Each row comes from the steps of one walk. Every step used is in the known rows, and no mark comes twice. Write the walk behind each row, first mark first.
In the rows, 128 means zero.
Known rows
y -> f -> l -> t -> g -> u: [141 144  92 106 116 110  88 120 150 137 110 148 132 139  98  64 134  89
 135 138 135 152 162]
y -> t: [140 100 117 136 153 138 127 163 128 157 119 126 123 142 136 142 132 125
 113 140 142 144 131]
n -> u -> g -> f -> l: [130 145  89  63 131 123 119 121  90 152  99 128 135 128  75  96 167  93
 146 147 137 163 167]
n -> u -> g -> f: [114 137 112  94 138 129 163  80 110 146  95 121 135 127 107 103 156 115
 137 135 136 175 155]
g -> f -> y -> t -> l: [138 115  89 112 162 127 117 128  85 165  69 138 127 173 134 103 120  97
 117 149 122 106 147]
t -> g -> f: [ 93 158 138 139 144 130 139  81  75 123  98 122 137 137 152 109 104 145
 120 140 109 136 142]
t -> g -> u: [ 94 146 138 152 121 120  90  84  88 103 119 133 137 123 134  98  89 126
 125 126 102 130 134]
l -> t: [160 117 117 116 129 138 127 109 169 121 133 128 115 118 129 124 146 121
 131 122 154 148 134]
b -> l -> t: [169 118 100 117 121 141 105 140 149 125 149 139 115 104 147 135 190 141
 158 134 161 139 129]
f -> y -> b -> l -> t -> g -> u: [135 135 101 157 154 122  50 104  61 120 104 166 124 117 122  66 123 111
 122 142 106 135 153]
b -> l: [137 127 112 135 119 131 112 165 108 129 143 139 128 111 141 141 169 150
 154 138 135 120 122]
l -> t -> g -> f -> y: [132 141 120 119 170 133 134  58  88 106  88 138 122 137 124  82  97  99
 112 137 124 134 160]
u -> g: [135 133 146 146 118 136 142 144 123 131 134 119 143 133 113 141 133 138
 114 131 127 128 137]
f -> l -> t -> g: [152 150 117 100 126 129  73 162 119 112 137 129 125 110 122 116 122 102
 122 144 142 131 146]
n -> u -> g -> f -> y -> b -> l: [127 132  89 112 168 124 126 116  39 168  74 153 137 136  96  77 169 109
 135 158 119 166 167]
g -> f -> l: [124 140  91  92 130 127 106 113  80 145 103 134 130 143 102 103 148 118
 149 141 123 132 150]
b -> l -> t -> g -> u: [134 139 108 143 114 130  71 106 108 101 140 144 124  98 147 104 150 140
 157 130 130 143 134]
l -> t -> g -> u: [126 137 124 141 126 130  85  66 135 100 127 134 123 112 134  91 111 119
 133 119 126 152 140]
b -> l -> t -> g -> f: [132 147 110 128 135 143 113 102  93 120 120 132 124 110 170 115 164 156
 151 143 142 152 141]
u -> g -> b: [126 143 147 146  91 124 130  99  94 155 118 119 141 152 108 133 154 148
 122 146 114 148 138]
b -> l -> t -> g: [147 144 124 136 121 139  96 155 121 108 148 131 124  92 163 132 154 147
 143 143 149 135 131]

Write each row's walk
[131 130 122 146 144 122  90 161  29 151 104 147 130 152 134 124 132 131
 114 178 116 127 141] | f -> y -> t -> g -> b -> l
[162 120  93 151 160 143 124 100  68 164  90 151 131 139 106  91 171 134
 128 148 128 153 168] | u -> g -> f -> y -> b -> l -> t
[174 119  83  80 121 121 129 162 189 159 119 143 123 143  92  95 171  88
 133 140 161 151 155] | y -> f -> l -> t
[153 118  80 129 170 136 113  81  78 158  82 161 116 138 120  77 170 125
 143 147 129 150 158] | g -> f -> y -> b -> l -> t
[141 123 103 148 156 122  96 160  58 153 108 160 131 135 118 101 141 121
 125 151 111 117 140] | f -> y -> b -> l
[156 149 107  94 122 116 114 177 161 141 119 135 132 135 114  95 137  93
 119 149 150 145 159] | y -> f -> l -> t -> g
[154 131 101 115  96 130  96  95 122 147 133 139 114 122 137 126 206 149
 162 147 147 161 131] | g -> b -> l -> t
[139 145 139 130 132 135 113 118 140 107 133 121 124 112 148 121 113 125
 115 132 143 141 135] | l -> t -> g
[140 148 120 153 139 133  78 160 101 139 127 137 127 106 168 118 148 150
 120 149 134 156 135] | y -> b -> l -> t -> g
[128 156 138 125 107 124 100  74 113 126 117 122 122 132 143 114 130 135
 120 145 127 161 138] | l -> t -> g -> b
[140 121  87  81 160 123 135 139  94 173  66 131 136 159 111  96 137  72
 114 154 136 136 164] | n -> u -> g -> f -> y -> t -> l
[125 153 104 149 148 141  94  98  73 152  99 137 125 117 171  99 160 165
 135 151 127 174 148] | y -> b -> l -> t -> g -> f
[ 99 152 115 156 172 124 103 115   4 144  77 154 139 142 140  82 116 142
 112 163  92 128 154] | t -> g -> f -> y -> b -> l
[161 134  76  54 134 132 122  96 130 146 103 129 123 118  81  91 186  86
 153 142 163 183 174] | n -> u -> g -> f -> l -> t
[161 133  97 105 124 144 111 108 121 146 113 125 131 134  89 112 173 116
 143 140 149 154 165] | u -> g -> f -> l -> t
[157 130  81  81 133 136 102  92 126 140 108 136 117 132 102  99 166 109
 151 137 148 153 156] | g -> f -> l -> t
[140 101 117 147 181 144 156 118  79 165  82 135 139 172  95 116 125 114
 101 150 126 137 161] | u -> g -> f -> y -> t
[107 165 137 141  96 119  87 129  52 136 126 131 136 125 158 131 158 165
 138 161 111 135 125] | t -> g -> b -> l
[122 143 116 137 184 130 116  53  66 137  68 142 125 142 128  63  92 111
  97 145 110 152 165] | l -> t -> g -> f -> y -> b
[106 121 128 160 145 130  85 121  94 132 112 131 133 135 139 113  93 124
 110 139 115 144 135] | y -> t -> g -> u
[145 158 107  91  99 106  99 128 139 166 103 135 131 155 108  89 159 103
 122 164 137 162 161] | y -> f -> l -> t -> g -> b
